Each row comes from the steps of one walk. Every step used is in the known rows, and no mark comes twice. Write the walk behind each row, first mark first.
Known rows
zove, nurib, vokerut, dadaz, vituz, sibuli: [-2.23 -1.60 -0.46 -1.04 -2.04  0.35 -0.57  0.71  4.10  3.04  0.04  0.46
 -0.95  4.43  0.43 -0.95  1.18  4.23  1.06 -0.45  0.62  1.82  0.13  1.53
  1.60]
sibuli, nafofi, giku, vokerut, dadaz: [ 2.40  1.06 -2.65  0.76 -1.36 -0.69  1.59 -1.56  3.28 -0.65  0.59 -1.74
  0.54  0.35 -1.05 -0.96 -0.51  1.81  3.44  1.71 -2.11  1.40  0.36  2.09
  3.01]
zove, nurib, vokerut, dadaz: [-1.24 -0.32 -1.52 -0.86  0.09  1.07  0.80  0.26  2.87  0.09 -0.15 -0.29
  0.84  1.77  1.31  0.24  0.67  3.28  0.95  0.81 -0.94  0.77  0.28  0.27
  2.43]
dadaz, vokerut, giku, vituz, sibuli: [-1.58 -1.99  7.14  0.82 -0.99  1.01  0.31  0.31  2.18  2.59  0.11  1.49
 -2.98  1.39 -0.69 -1.77  1.06  0.15  1.75 -2.43 -1.81  1.18 -0.30  2.34
  1.37]
sibuli, vokerut, dadaz: [-0.84  0.91 -1.71 -0.33  0.02 -0.10  1.50 -1.30 -0.35 -0.98 -0.06  1.27
 -0.34  0.96 -0.69 -0.55  2.62  1.69  1.84  1.16 -2.09  1.17  0.07 -0.03
  0.05]
sibuli, vokerut, giku: [-2.31  0.48  4.33 -0.58 -0.52 -0.04  1.72 -0.69  0.43 -0.79 -0.32  2.38
 -1.16  0.41 -1.94 -0.26  0.45  2.81  1.61  0.03 -1.58  0.39 -0.58  1.43
 -0.67]
giku, nafofi, dadaz, vituz: [-0.86 -0.26 -2.58 -0.17 -2.49  0.61 -1.85  0.29  1.26  1.55  0.64 -2.84
 -2.70 -3.03 -1.59  1.24  2.96  2.13  0.39  1.07  3.18  1.32  0.77 -1.07
  2.71]
vokerut, giku, nafofi, dadaz, vituz, sibuli: [-1.55 -1.14  3.30 -0.03 -2.82  1.64 -1.62  0.22  3.27  2.43  1.02 -0.97
 -2.78 -0.41 -2.45 -1.46  1.90  2.93  1.63  0.35  2.97  1.08  0.49  0.70
  1.99]
nurib, vokerut, giku: [-2.94 -0.37  4.02 -1.03 -0.10  0.66  1.51  1.98  2.60 -0.12 -0.35  1.41
 -1.06  0.79 -0.12 -0.10 -2.09  1.88  1.70  0.02 -0.25  0.21 -0.21  1.02
  0.18]
nafofi, giku: [ 0.58  0.49 -0.08  0.16 -0.69 -0.25  0.30 -1.92  0.22  0.75  0.75 -0.92
 -1.10  0.74 -0.35  0.39  0.82  0.89  0.84  0.75 -0.90  0.42 -0.24  1.20
  0.19]
dadaz, vituz, sibuli, vokerut, giku, tene: [-2.17 -1.06  8.53 -0.96 -3.36 -1.58  0.49  0.24  1.19  2.93  0.22  2.67
 -3.84  2.51 -3.11 -1.56  2.43  3.00  1.73 -1.25  0.36  1.80 -0.82  2.89
  0.12]
sibuli, vokerut, giku, nafofi, dadaz: [-2.03  0.70  2.14 -0.34 -0.82  1.60  0.73 -1.58  1.84 -0.57  0.48  0.16
 -1.32 -2.01 -1.98 -0.74  2.15  4.25  1.91  1.43  0.29  1.06  0.14 -0.08
  2.13]
vokerut, dadaz: [ 1.08  0.35 -1.80  0.26  0.00  0.72  0.47  0.21 -0.11 -0.80  0.25 -0.23
 -0.08 -0.07 -0.29  0.33  1.45 -0.45  1.62  1.22 -1.02  0.40  0.49 -0.06
  0.69]
nurib, vokerut: [-2.44 -0.37 -0.07 -0.98  0.31  0.07  0.64  1.16  1.91  0.83 -0.38  0.62
 -0.31  1.21  1.51 -0.51 -1.43  1.24  0.43 -0.20  0.37  0.70 -0.02 -0.32
  0.32]
vituz, sibuli, vokerut, dadaz, zove, nurib: [-1.66 -0.74 -0.27 -0.99 -2.52 -0.20 -0.59 -2.03  2.00  1.72  0.23  0.66
  0.05  3.96 -1.28 -2.44  3.69  3.95  1.45  0.28 -1.47  1.80 -0.22  2.14
  0.99]
zove, nurib, vokerut, giku, nafofi, dadaz, vituz, sibuli: [-3.62 -1.83  3.31 -1.30 -2.82  2.08 -1.31  0.38  6.20  3.59  0.58 -0.82
 -1.97  1.55 -0.72 -1.23  0.90  6.59  1.07 -0.13  2.93  1.64  0.25  1.24
  3.54]
dadaz, zove, nurib, vokerut, giku, vituz: [-3.94 -1.90  5.06 -1.33 -4.05 -0.39  0.41  1.91  3.26  0.98 -0.47  0.42
 -2.87 -0.02 -0.76  1.30 -0.98  3.64  1.48 -0.81  0.16 -0.14 -0.34  2.01
  3.29]
giku, nafofi: [-0.21  0.29 -0.92  0.47 -0.62  0.05 -0.65  0.16  0.44  1.86  0.51 -1.09
  0.29 -0.73 -0.78 -2.17  1.16  1.04  0.13  0.34  0.54  0.68  0.30 -1.09
  1.49]
vituz, giku: [ 0.51 -0.02  2.96 -0.88 -0.75  0.60 -0.29  0.31  0.25  1.30  0.12 -0.53
  1.00 -0.94 -0.80 -1.32 -0.47 -0.62  0.23 -1.11 -1.29 -0.36 -0.48  0.27
  0.74]
vokerut, dadaz, vituz: [-0.15 -0.13 -2.06 -0.02 -2.10 -0.49 -0.14  1.39  0.24  0.50  0.15 -0.78
 -2.60 -0.41 -1.91  2.00  2.30  0.38  1.66  1.11  0.10  0.89  0.51  0.27
  0.69]
nafofi, giku, vituz, sibuli, vokerut: [-0.80 -0.43  3.00 -0.17 -2.21 -0.51  0.96 -3.97  0.42  1.96  0.62  2.40
 -1.93  4.18  0.42 -2.90  1.21  2.59  1.42 -1.47 -1.37  1.41 -0.75  2.20
  0.69]
zove, dadaz, vokerut, giku, vituz, sibuli, nafofi: [-0.43 -0.61  7.30  0.31 -0.60  2.18  0.85 -1.08  3.36  1.90  0.19  2.69
 -1.28  0.56 -1.10 -3.46  0.32 -0.05  2.13 -1.11 -1.48  0.81 -0.40  3.94
  3.78]
nurib, vokerut, dadaz, vituz: [-2.58 -0.50 -1.91 -1.10 -1.89 -0.44  0.55  2.39  1.98  1.24 -0.23 -0.14
 -3.02  0.72 -0.34  1.44  0.92  1.60  2.04  0.79  0.54  1.69  0.53  0.08
  0.93]
giku, vokerut, dadaz, zove: [-0.40 -0.47 -1.25  0.16 -3.25 -0.42 -0.26  2.06  2.65  1.01  0.08 -2.00
 -1.06  0.50 -2.19  0.45  1.72  0.42  2.64  0.23 -0.77  0.57  0.96  1.20
  1.38]
giku, vituz, sibuli, nafofi, dadaz, zove, nurib: [ 0.88 -1.81  0.71 -0.77 -3.10  0.16 -1.55 -2.66  3.32 -0.49  0.19 -0.90
 -0.40 -1.24  0.86 -1.12 -0.71  2.83  0.53  0.39  2.13  0.66 -0.07  1.35
  5.24]

Which walk is each row?
[ 1.37 -1.08  4.67 -0.05 -1.06  1.42  0.76 -1.85  2.75 -2.11  0.31  1.38
 -0.79 -1.72  0.41 -1.83 -3.07  1.39  2.32  0.39  1.30  0.07 -0.10  1.55
  3.88]	vokerut, giku, vituz, sibuli, nafofi, dadaz
[-0.81  0.66  3.02 -1.01 -3.75  1.81 -1.72  1.19  1.29  5.15  0.93 -1.46
 -0.80 -1.19 -3.63 -2.09  2.93  0.58  0.33 -0.76  0.82  0.04  0.00  1.31
  3.03]	zove, dadaz, vituz, giku, nafofi
[-0.14 -0.49  1.55 -0.75 -4.19  0.06 -0.67  2.56  2.89  2.32  0.27 -2.70
  0.00 -0.31 -3.09 -0.84  1.17 -0.10  2.78 -0.81 -2.18  0.35  0.48  1.72
  2.09]	vituz, giku, vokerut, dadaz, zove
[ 1.35 -0.27 -1.25  0.10 -3.47 -1.36  0.02 -1.44  4.87  1.88  0.95 -1.76
 -0.34  2.59 -1.87 -3.39  0.08  2.02  3.95  1.17 -1.22  2.20  0.33  3.42
  2.59]	vituz, sibuli, nafofi, giku, vokerut, dadaz, zove
[ 0.81 -1.07  2.91  0.44 -2.08  0.18  0.12 -2.51  0.73  2.13  1.04  0.70
 -1.57  3.17  0.61 -2.17  0.02  0.68  1.20 -1.18 -0.32  0.31 -0.35  1.89
  1.21]	nafofi, giku, vituz, sibuli
[-0.33 -0.20 -1.94 -0.30 -2.07 -0.57 -0.40  1.21  0.32  0.08  0.29 -1.44
 -1.93 -0.87 -1.79  0.58  2.62 -0.56  2.00  1.73 -0.54  0.72  0.57  0.31
  0.84]	vokerut, dadaz, zove
[-1.10 -0.52 -0.96  0.08  1.32  1.73 -0.52 -0.72  1.49  0.24  0.05 -1.90
 -1.90 -2.33  0.36  2.17  3.31  0.16  0.36  0.32 -0.70  1.66  0.36 -0.02
  1.65]	nafofi, dadaz, vokerut
[-1.43  0.43  1.48  0.20  0.85  2.22 -0.34 -0.15  1.40  2.50  0.15  0.15
 -0.94  0.50 -0.67 -0.08  3.89 -0.82  0.02 -0.39 -1.60  0.74  0.11  2.00
  1.23]	zove, dadaz, vokerut
[-0.70 -1.10 -0.92  0.03 -2.37  0.97 -2.30 -0.55  2.49  3.04  0.93 -1.73
 -2.02  0.05 -0.97 -1.75  2.70  2.29  0.42  0.13  3.62  1.72  0.63 -0.33
  2.01]	giku, nafofi, dadaz, vituz, sibuli
[-1.24 -1.39  5.66 -0.84 -1.17 -0.14  1.84  0.43  3.75 -0.03 -0.41  3.21
 -0.59  1.27  1.16 -4.03 -4.91  2.10  2.50 -0.73  0.50  0.79 -0.53  1.65
  2.82]	nurib, vokerut, giku, vituz, sibuli, nafofi
[-3.86 -0.79  1.57 -1.43 -2.56  1.15 -0.42  2.04  3.99  1.01  0.47 -2.08
 -2.86 -2.60 -1.58 -0.20  0.85  3.01  2.41  1.86  2.09  1.18  0.64 -0.31
  3.12]	nurib, vokerut, giku, nafofi, dadaz, zove
[-0.90 -0.58 -1.37 -0.60 -1.67  0.53 -1.07  0.10  0.80 -0.23  0.14 -1.80
 -2.96 -2.16 -0.83  3.49  1.44  1.12  0.11  0.79  2.50  0.55  0.51  0.00
  1.33]	nafofi, dadaz, vituz
[-2.16 -0.33  5.72 -0.60 -0.69  0.53  1.15 -1.25  1.64  0.89  0.07  3.20
 -0.46  3.69 -1.25 -3.33  0.20  3.08  1.64 -0.93 -1.30  0.83 -0.68  2.28
 -1.33]	vituz, sibuli, vokerut, giku
[-0.50 -0.69 -1.12  0.09 -3.43 -0.11 -0.76  1.05  3.76  1.01  0.01 -2.62
  0.15  1.30 -1.81  1.09  2.52  2.84  1.64 -0.05 -1.02  0.35  0.74  1.99
  2.65]	giku, vokerut, dadaz, zove, nurib
[ 1.75  0.11  0.01 -0.18 -0.30 -0.88  0.24 -3.48  2.10  0.94  0.85  0.28
  0.70  2.05  0.34 -3.74 -1.62  1.36  1.39  0.77 -0.46  1.55 -0.69  2.07
  1.23]	vituz, sibuli, nafofi, giku
[-1.27 -0.07 -1.98 -0.72  0.31  0.71  1.28  1.27  1.88 -0.17 -0.14  0.31
 -0.25  1.09  1.08 -0.29 -0.17  0.96  1.89  1.08 -0.67  1.08  0.44 -0.41
  0.96]	nurib, vokerut, dadaz
[ 0.51  0.21  0.87 -0.70 -1.11  2.34 -1.34 -0.51  1.50  1.55  0.95 -2.97
  0.68 -3.50 -0.84 -1.87  0.98  0.96  0.49  0.26  0.59  0.41  0.25 -1.39
  3.38]	vituz, giku, nafofi, dadaz
[-2.64 -0.81  1.50 -2.08 -1.67  0.29  0.22 -0.21  5.31 -1.72 -0.44 -1.21
 -0.95 -2.99 -0.45  1.30 -2.13  4.79  1.81  2.28  1.30  0.88 -0.23  1.50
  4.45]	sibuli, nafofi, dadaz, zove, nurib, vokerut, giku
[ 0.30 -0.11 -2.65 -1.13 -1.40 -0.69 -0.71 -1.03  1.57 -2.12  0.03 -2.03
 -1.18 -4.41 -0.58  0.88 -0.60  0.54  1.12  2.53  1.86  0.99  0.20  0.01
  3.11]	sibuli, nafofi, dadaz, zove
[-2.10 -0.56 -0.06 -1.61 -3.50  0.63 -1.00  1.83  3.51  4.51  0.37 -2.53
 -0.65 -0.21 -1.88 -1.19  2.31  4.42  1.45 -0.08 -0.32  1.78  0.13 -0.10
  4.42]	zove, nurib, vokerut, dadaz, vituz, giku, nafofi
[ 1.05  0.53 -2.76  0.10 -3.53 -1.97  0.59 -0.74  3.44  0.28  0.59 -2.83
 -1.24 -0.56 -2.60 -0.56  0.35  1.75  3.94  2.12 -1.44  1.75  0.45  2.58
  3.14]	sibuli, nafofi, giku, vokerut, dadaz, zove
[ 0.18 -0.16  1.13  0.12 -2.07  0.26  1.57 -3.73  0.44  0.92  0.92  1.95
 -2.07  4.07 -0.06 -2.63  2.65  2.30  3.02 -0.20 -2.26  1.80 -0.30  2.11
  1.23]	nafofi, giku, vituz, sibuli, vokerut, dadaz
[-1.08  0.34  1.14 -0.53 -2.09  1.19 -0.77  0.73  0.74  2.07  0.22  0.30
 -1.96  0.54 -1.99  1.14  2.23  0.13 -0.12  0.02  1.36 -0.48  0.20  2.25
  0.83]	zove, dadaz, vituz
[-0.44  0.05 -0.19 -0.31 -0.09  0.55  0.90 -1.88  0.66  0.56  0.31  2.33
  0.39  4.00  0.18 -3.42  2.14  1.84  1.91  0.19 -1.70  1.65 -0.08  0.97
 -0.50]	vituz, sibuli, vokerut, dadaz
[-1.31 -0.20 -1.98  0.63  0.67  1.62 -1.35 -0.61  1.98  1.91  0.55 -2.93
 -1.81 -2.95 -0.32  0.09  4.23  1.05  0.44  0.72  0.10  2.26  0.69 -1.29
  3.17]	giku, nafofi, dadaz, vokerut
[-1.00 -1.08  4.15 -1.91 -3.42 -0.27 -0.30  2.25  2.78  3.59  0.17 -1.43
 -1.85 -0.03 -1.32  0.78  2.37  2.76  1.12 -0.62 -0.68  1.49 -0.34  1.11
  4.39]	zove, nurib, vokerut, dadaz, vituz, giku, tene
